Each row was made from one path, in order. Every step used is in the known rows, and no mark comes twice. Write each row's path.
In the rows, zero is written as 128.
Known rows
zabo -> sarab -> kesap -> sadod: [167 151  82  87 120 135 136  67  98 137 101 137 133 160 176 110  80 158
 176  89 136 170 155  84 204 140 132 131 123 158 139 111  80  99 113 143
  84 150  77]
nogi -> vipa -> nogob -> muzilug -> kesap: [ 97  89 178 140 114 102  99 110 121 174 174  87 169 113 111 118 136 172
 101 105 123 125  82 130 164 120 125  80 129 111  97 143 171 113 138 172
 106 122 119]
pokaz -> kesap -> muzilug -> nogob -> vipa -> nogi: [ 98 147 167 142 179 131 184 163 149 138 108 144 150 132  50 130 122  85
  95 130 134 130 103 177  33 145  46 168 107 118 116 172 119 117 145 129
 131 116 141]
muzilug -> kesap: [115 146  99 135 138 134 120 121 123 118 124 121 114 143  98 118 135 159
 108 166 116 115 104 127 125 135 160 151 155 133 128 135 147 118 150 138
 150 130 156]
muzilug -> mivo: [133 136 105 125 153 128 106 142 146 133 133 145 108 143 118 144 138 174
 119 175 113 114 140 130  88 139 158 151 157 131 155  89 167 149 133 104
 153 111 154]
kesap -> sadod -> nogi: [139 162  85 118 117 149 116 115  94  56 117 158  73 130 139 146 171 139
 114 125 132 129 134 101 168 140 140 174 123 136 145 162  89 112 115 138
 160 140 152]
romet -> vipa -> nogob: [137 113 126 122 163 139 118 143 100 146 141 135 146 174 120 142 166 130
 156 138 141 115 139  94 125 149 147 132 164 129  96 176 104 140 119 117
  55 166 135]
muzilug -> nogob -> vipa -> nogi -> safik: [116 141 159 137 179 196  97 154 150 142 102 151 107 202  81 147 134 118
  99 123 105 111 117 197  25 154 128 225 122 119 154 136 124 152 108 138
 149 126 140]
sarab -> kesap -> muzilug -> nogob: [123 127 116 140 134 109 139 141 105 149 111 127 130 125 144 114  87  94
 152 128 140 141 121 133  77 109 113 107 110 140  80  70 133 153 150 144
 124 120  95]
zabo -> sarab -> kesap -> muzilug -> nogob -> vipa: [162 126 123 130 156 120 151 102 120 157  94 165 170 139 127 128  47 118
 172  82 133 146 135 122 130 115  60  96 112 150  76  97 109 135 132 115
  64 118  77]
romet -> vipa: [125 138 116 109 167 135 133 150 134 102 107 150 119 153 114 143 160 136
 151 176 133 126 141 108 100 162 161 155 153 131 134 177 104 152 140  87
 100 130 146]
muzilug -> nogob -> vipa -> nogi: [110 149 140 142 201 152 107 176 155 116 119 166 109 188  79 127 133 143
 101 152 125 108 121 148  38 169  88 237 117 121 126 156 108 156 113 137
 129 108 126]
sarab -> kesap -> sadod -> nogi -> vipa -> romet: [117 146 102 101 121 144 125  39  85  94 113 158 133  52 216 113 142 128
  88 139 147 157 131 113 187 180  84 136 110 154 183 111  83 134  63 136
 103 125  60]
muzilug -> kesap -> sadod: [132 155 109 128  95 131 129 105  92  87 119 118 101 151  96 104 139 149
 111 114 110 140 110 128 188 149 149 156 131 139 148 131 114  74 141 150
 144 135 163]
zabo -> mivo: [111 137  70 106 134 115 127 133 152 103 123 140  84 168 135 135 134 169
 116 179  82 122 140 129 133 130 162 168 177 140 124 123 149 180 162 104
 137 126 145]
sarab -> kesap -> muzilug: [129 143  93 125 126 104 160 130 131 140 117 100 137 118 176 125 123 128
 145 139 125 147 126 101 105 130 123  85 130 123 131 117 125 152 134 120
 135 122  88]
sarab -> kesap -> sadod: [143 152  83 102 108 122 132  97  99 123 122 101 108 171 173 110 121 150
 152 116 120 158 142  90 162 161 143 140 117 146 160 118  84 109 119 155
 133 140  85]
pokaz -> kesap -> muzilug -> nogob: [109 138 140 134 146 110 156 140  88 143 102 125 144 116  73 128 112  93
 128 137 148 133 106 155  71 101 105 124 134 142  79 108 150 110 175 136
 140 130 141]
pokaz -> kesap -> sadod -> nogi: [126 169  87 101 117 141 160  82  77  91 116 150 111 124 115 135 154 116
 113 122 138 126 126 118 164 133 133 156 118 142 155 174  87  69 144 147
 162 157 149]
nogob -> vipa -> romet: [138 151 104 129 177 144 120 117 125 111 110 131 134 147 139 144 174 202
 120 166 112 132 116 107 130 192 112 221 169 154 188 153 110 141  65  75
 112  96 104]
romet -> vipa -> nogob -> muzilug: [119  96 169 118 145 133 123 163 125 151 156 109 143 173 133 142 152 143
 176  99 133 128 111  93 141 132 177 116 139 119 102 185 110 129 125 127
  68 133 132]
zabo -> sarab: [154 138  84 104 168 140 106 112 125 131 105 157 131 147 129 141 113 195
 149 145 137 134 139  95 144 133 151 171 169 143 111 138 129 145 122 114
 102 134 119]
nogob -> muzilug -> mivo -> zabo: [123 120 172 132  89 104 126 188 193 159 154 102 117  88 149 142 141 157
 145 176 119 133 133 118  70 111 171 136 113  98 183 109 155 133 123 101
 194  90 153]
mivo -> muzilug -> kesap -> sadod: [119 139 121 133 102 127 122 104 106  72 135  88 107 142 103 104 152 108
 107  94 128 126 121 138 202 124 155 121 119 137 159 141 120  75 140 156
 179 140 144]
vipa -> nogob -> muzilug: [120 106 140 129 136 124 101 161 122 162 166  86 133 175 145 139 156 189
 155 104 125 123 100  87 151 115 176 145 142 121 109 152 138 126 115 154
 116 121 119]
muzilug -> kesap -> sadod -> nogi: [129 162  94 133  98 154 135  89  87  61 117 155  82 115 107 119 141 119
  96 110 125 121 109 125 195 127 139 147 114 137 145 151  98  79 142 157
 158 147 177]
muzilug -> mivo -> zabo -> sarab -> kesap: [173 129 106 107 106 116 138 108 157 199 129 150 165  82 187 116  65 129
 176 179 142 136 181 102  99 118 130  93 129 124 157  64 134 128 110 100
 115 138  90]
pokaz -> kesap -> muzilug -> mivo -> zabo -> sarab: [159 132 149 120  97  99 191 123 153 190 109 138 184  23 114 137 103  92
 148 155 151 149 155 139  95  94  93  66 139 109 135 101 161 100 141  81
 138 136 150]
sadod -> kesap -> muzilug -> nogob: [114 125  91 159 129 119 123 169 123 129  95 100 103 142 117 103  87  87
 122 131 140 118 118 158  97 111 140 105 129 148  80  77 154 153 149 131
 120 121 120]
romet -> vipa -> nogob -> muzilug -> mivo -> zabo: [136  84 206 132  94 112 137 189 164 185 176 111 158 101 143 137 147 100
 176 139 132 125 146 113  94 115 156  79 117  93 137 138 129 124 117  94
 100 131 161]
romet -> vipa -> nogi -> safik: [108 143 158 109 167 207 134 148 165 112  98 142 106 156 117 146 170  93
 110 154 125 126 130 174  46 165 179 179 144 100 179 184 110 163 117 113
 130 150 159]
nogi -> safik: [132 147 113 115 140 172  94 119 121 136  99 111 101 174 131 160 161 162
 128 142 104 124 123 147  81 130 198 169 165 131 168 122 146 144 127 128
 169 143 141]
romet -> vipa -> nogob -> muzilug -> mivo: [125  89 186 126 140 135 131 161 141 164 168 126 144 149 125 143 130 134
 169 103 122 123 126 121 128 119 169  92 142 120 114 135 150 125 131 118
  76 126 161]

Which path is each row?
[185 138 117  99  68 115 150  93 135 171 121 134 149  92 190 109  71 115
 174 128 135 161 188 103 153 131 119  99 103 133 170  64 102  93 102 116
 119 144 104]
muzilug -> mivo -> zabo -> sarab -> kesap -> sadod
[ 97 148 139 110 192 162 144 171 175  91 111 158 106 145 112 125 173 117
 113 186 141 125 135 123  59 180 143 191 137 109 148 202  92 172 121 108
 108 134 146]
romet -> vipa -> nogi
[106 122  80 114 133 114 115 132 162  88 139 109  94 155 138 129 147 133
 113 165  97  98 149 138 148 113 165 135 166 135 129 138 158 173 156 109
 169 130 132]
zabo -> mivo -> muzilug
[128 107 124 129 157  98  71 119 101 169 158 116 166 139 129 143 172 175
 102 143 141 111 134 111 113 166 100 123 160 119  98 142 148 160 111 149
  86 139  93]
nogi -> vipa -> nogob
[103 135  81 125  72 143 147  74 123  23 137 138  64 112 122 112 134  72
  83 102  99 100 127 164 248  82 146 100 122 139 129 150 127 108 167 147
 187 154 179]
zabo -> mivo -> muzilug -> kesap -> sadod -> nogi
[135 132 116 134 120 105 164 131 156 153 130 121 139  98 170 129 101 117
 140 146 121 141 136 127  92 120 118  63 136 123 143  61 164 152 137 111
 142 112 118]
sarab -> kesap -> muzilug -> mivo
[126  77 203 140  92  77  94 158 168 209 192  92 175  63 151 140 147 152
 119 146 135 123 142 125  81 127 110  71 116  87 140 110 169 143 102 125
 134 106 116]
nogi -> vipa -> nogob -> muzilug -> mivo -> zabo
[127 142 148 140 156 102 168 137 109 147 102 133 161 140  57 144 119 105
 129 118 129 126 111 154  64 127  66 132 125 139  98 142 129 100 168 117
 124 114 137]
pokaz -> kesap -> muzilug -> nogob -> vipa
[130 120 132 147 179 121  83 149 129 112 133 126 132 190  85 141 141 126
 131 129 128  89 137 136  93 126 108 168 117 146 120 145 129 134 128 122
 157 110 107]
mivo -> muzilug -> nogob -> vipa
[135 130 145 156 163 135 134 146 102 108  93 150 138 111 107 137 136 130
 120 125 125 141 104 141 113 149  68 183 143 154 123  97 122 153  86  82
 101  85 122]
kesap -> muzilug -> nogob -> vipa -> romet
[101 111 112 136 164 136 109 119 132  87 120 142 111 152 123 123 125 116
 117 142  95 101 132 164 161 126 103 189 154 178 129 107 148 163 110  79
 125 104 109]
zabo -> mivo -> muzilug -> nogob -> vipa -> romet
[175 123 141 133  97 105 156 156 165 155 109 148 151  31 138 145 108 118
 151 152 144 152 167 130  96 103  99  79 139 103 133  86 155 152 118  66
 140 119 152]
kesap -> muzilug -> mivo -> zabo -> sarab
[121 129 138 148 150 110 119 171 108 114 104 143 113 123  97 131 124 116
 129 135 139 134 117 140  84 114 114 139 132 133  68  89 149 158 147 127
 136 109 142]
kesap -> muzilug -> nogob
[167 155  68  90 114 163 138  51  91 100 107 174 115 124 191 122  81 124
 159  87 147 148 148  81 223 120 129 126 107 151 127 132  71 100 112 149
  96 161  91]
zabo -> sarab -> kesap -> sadod -> nogi
[112 116 124 138 167 124  73 154 112 112 128 123 119 159 110 129 136 112
 129 145 151  99 133 136  94 102 147 163 120 144  97 114 152 146 140 144
 174 126 110]
mivo -> muzilug -> nogob
[137 130  97 162  70  94 158 188 194 160 116  72 120  67 157 118 120  74
 119 180 133 121 157 157  68 120 137  61 133 102 163  78 167 149 123  84
 164 117 132]
sadod -> kesap -> muzilug -> mivo -> zabo
[112 139 163 158 179 134 144 193 162 108 108 155 117 146  73 136 134 108
  96 126 125 132 113 163  41 154  56 185 104 108 111 153 114 169 118 121
 137  96 137]
kesap -> muzilug -> nogob -> vipa -> nogi
[153 110 153 104  87 111 145 128 187 205 140 122 155  78 197 118  61 145
 196 143 132 155 151  94 115  91 153  84 101 112 165  81 140 117 116 109
 135 114  88]
nogob -> muzilug -> mivo -> zabo -> sarab -> kesap
[118 104 190 127  86 142 155 119  95 119 157 101 133 165 100 106 130 111
 157  41 124 156  96 120 234 128 164  93 109 131 113 173  87  58 141 158
  65 150 173]
romet -> vipa -> nogob -> muzilug -> kesap -> sadod
[138 122 122 126 122 124  88  91  68 107 152 146 132 110 140 148 175 128
  85  92 148 120 142 110 181 157  77 115 118 123 107 152 102 128  95 164
 100 160 119]
kesap -> sadod -> nogi -> vipa -> nogob
[ 92 125 165 127  82 129 129  87 122  71 135 144 110  66 120 122 139 138
  76  87 124 145  89 147 203 126 120 103  81 118 144 164 118  90 147 163
 161 103 154]
nogob -> muzilug -> kesap -> sadod -> nogi -> vipa
[108 141 143 130  76 152 143 111 118  57 133 130  79 111 117 118 131 143
 114  77 116 142  83 124 216 100 168 131  85 128 143 164 104  69 147 163
 176 118 174]
nogob -> muzilug -> kesap -> sadod -> nogi
[163 129 109 115 128 127 170  96 151 164 108 153 157  88 171 125  51 126
 163 112 135 155 149 122 140 100 109  51 136 131 117  54 159 144 131 102
  96 124 109]
zabo -> sarab -> kesap -> muzilug -> mivo
[148 128 129 139  75  85 173 150 170 175 135 106 151  47 186 124 118  86
 147 179 131 142 161 119  55 120 105  56 110 100 162  72 146 147 124  94
 164 119 114]
sarab -> kesap -> muzilug -> mivo -> zabo
[138 123 101 115 108 121 109  55  67 138 160 128 151 116 187 125 138 109
 105  91 145 126 148  96 184 151  75  78  99 130 112 132  89 116  97 183
  81 171  70]
sarab -> kesap -> sadod -> nogi -> vipa -> nogob
[108  97 188 138  80 109 110  96  98 145 173  85 152 127 109 107 136 162
 100  48 116 152  92 133 220 137 119  88 110 124 115 139 133  76 127 189
  98 124 134]
nogi -> vipa -> nogob -> muzilug -> kesap -> sadod
[163 138  91 100 104 114 131 110 141 185 117 124 157  97 199 118  98 140
 181 176 150 142 166  73 109 131 136 122 124 118 143 118  99 132 107 114
 105 148  65]
mivo -> zabo -> sarab -> kesap
[128 123 128 139  97 133 103  60  66 106 156 146 140  96 110 121 153 107
  66  84 138 116 114 133 212 141  80  94 119 124 100 144 118  94 122 188
  97 167 143]
muzilug -> kesap -> sadod -> nogi -> vipa -> nogob
[108 104 151 143 111 131 118 133 114 165 172  83 136 161 113 113 129 174
 136  86 118 121  76 113 178  99 175 117 137 120 107 146 152  98 139 176
 116 136 144]
vipa -> nogob -> muzilug -> kesap
[100 129 155 148 203 144  99 180 169 100 137 133 119 183  87 127 146 102
  95 137 140  92 132 157  60 146  91 202 100 118 134 175 119 155 110 139
 166 113 106]
mivo -> muzilug -> nogob -> vipa -> nogi
[160 119 133 130 102 101 146 138 121 178 101 137 164  61 166 109  55  68
 183 136 163 160 154 117  91  86  85  81 100 123  73  74 110 146 125 117
  97 133  79]
mivo -> zabo -> sarab -> kesap -> muzilug -> nogob
[ 91 120  87 131 113 119 133 105 154  83 139 106 100 138 112 110 127 112
  97 156  92  94 122 165 184  92 164 104 166 137 125 136 168 142 181 127
 172 138 153]
zabo -> mivo -> muzilug -> kesap
[173 129 125 120 119 121 120 136 160 171 120 157 143  77 142 140 106 151
 153 180 142 132 173 113  97 118 136 135 147 116 146  87 147 138 107  80
 135 127 142]
muzilug -> mivo -> zabo -> sarab
[125 135  98 171 142 114 136 166 140 130  96 102 118 173  96 120  95 105
 121 116 122 111 121 161  97 133 101 110 124 141 103 110 133 145 141 110
  99 105 112]
sadod -> kesap -> muzilug -> nogob -> vipa
[109 126 177 144 177 195  90 154 163 113 115 119 118 196  86 147 153  83
  91 106 121  93 126 203  39 129 131 189 108 116 167 150 133 143 110 144
 184 134 121]
mivo -> muzilug -> nogob -> vipa -> nogi -> safik
[112 110 111 135 155 110 106 141 150  93 131 138 102 192  91 137 120 117
 124 134  88  84 148 167 123 106 109 158 135 152 101 130 147 164 162 105
 148 111 135]
zabo -> mivo -> muzilug -> nogob -> vipa
[136 134 127 142 135 114 144 158 149 119 121 134 122  96 120 146 138 139
 120 145 118 133 135 143  92 124 128 105 155 119 137  86 177 158 138  93
 157  98 165]
kesap -> muzilug -> mivo
[112 125 113 143 132 130 113 117 135  98 135  98 124 131 106 112 152 127
 110 146 134  97 113 135 149 114 161 119 145 129 144 149 156 113 151 143
 180 135 135]
mivo -> muzilug -> kesap
[127 115 148 140  70 156 131 102  86  99 168 119 105 135 123 118 136 128
 123  41 123 126  80 112 252  90 153 111  99 124 107 160 108  67 128 192
 129 150 165]
vipa -> nogob -> muzilug -> kesap -> sadod -> nogi
[108  93 178 137 123 139 142 137 122 149 159 105 150 153 101 116 132 127
 154  90 124 125  84 114 170 109 172  93 136 120  93 177 125  98 149 146
  71 145 163]
romet -> vipa -> nogob -> muzilug -> kesap
[121 104 162 120  95 117  95 103  98 108 165 121 127 107 147 142 162 151
 104  56 139 133 113 105 204 133 104 104  92 113 111 167 107 114 101 175
 111 126 118]
kesap -> sadod -> nogi -> vipa -> nogob -> muzilug
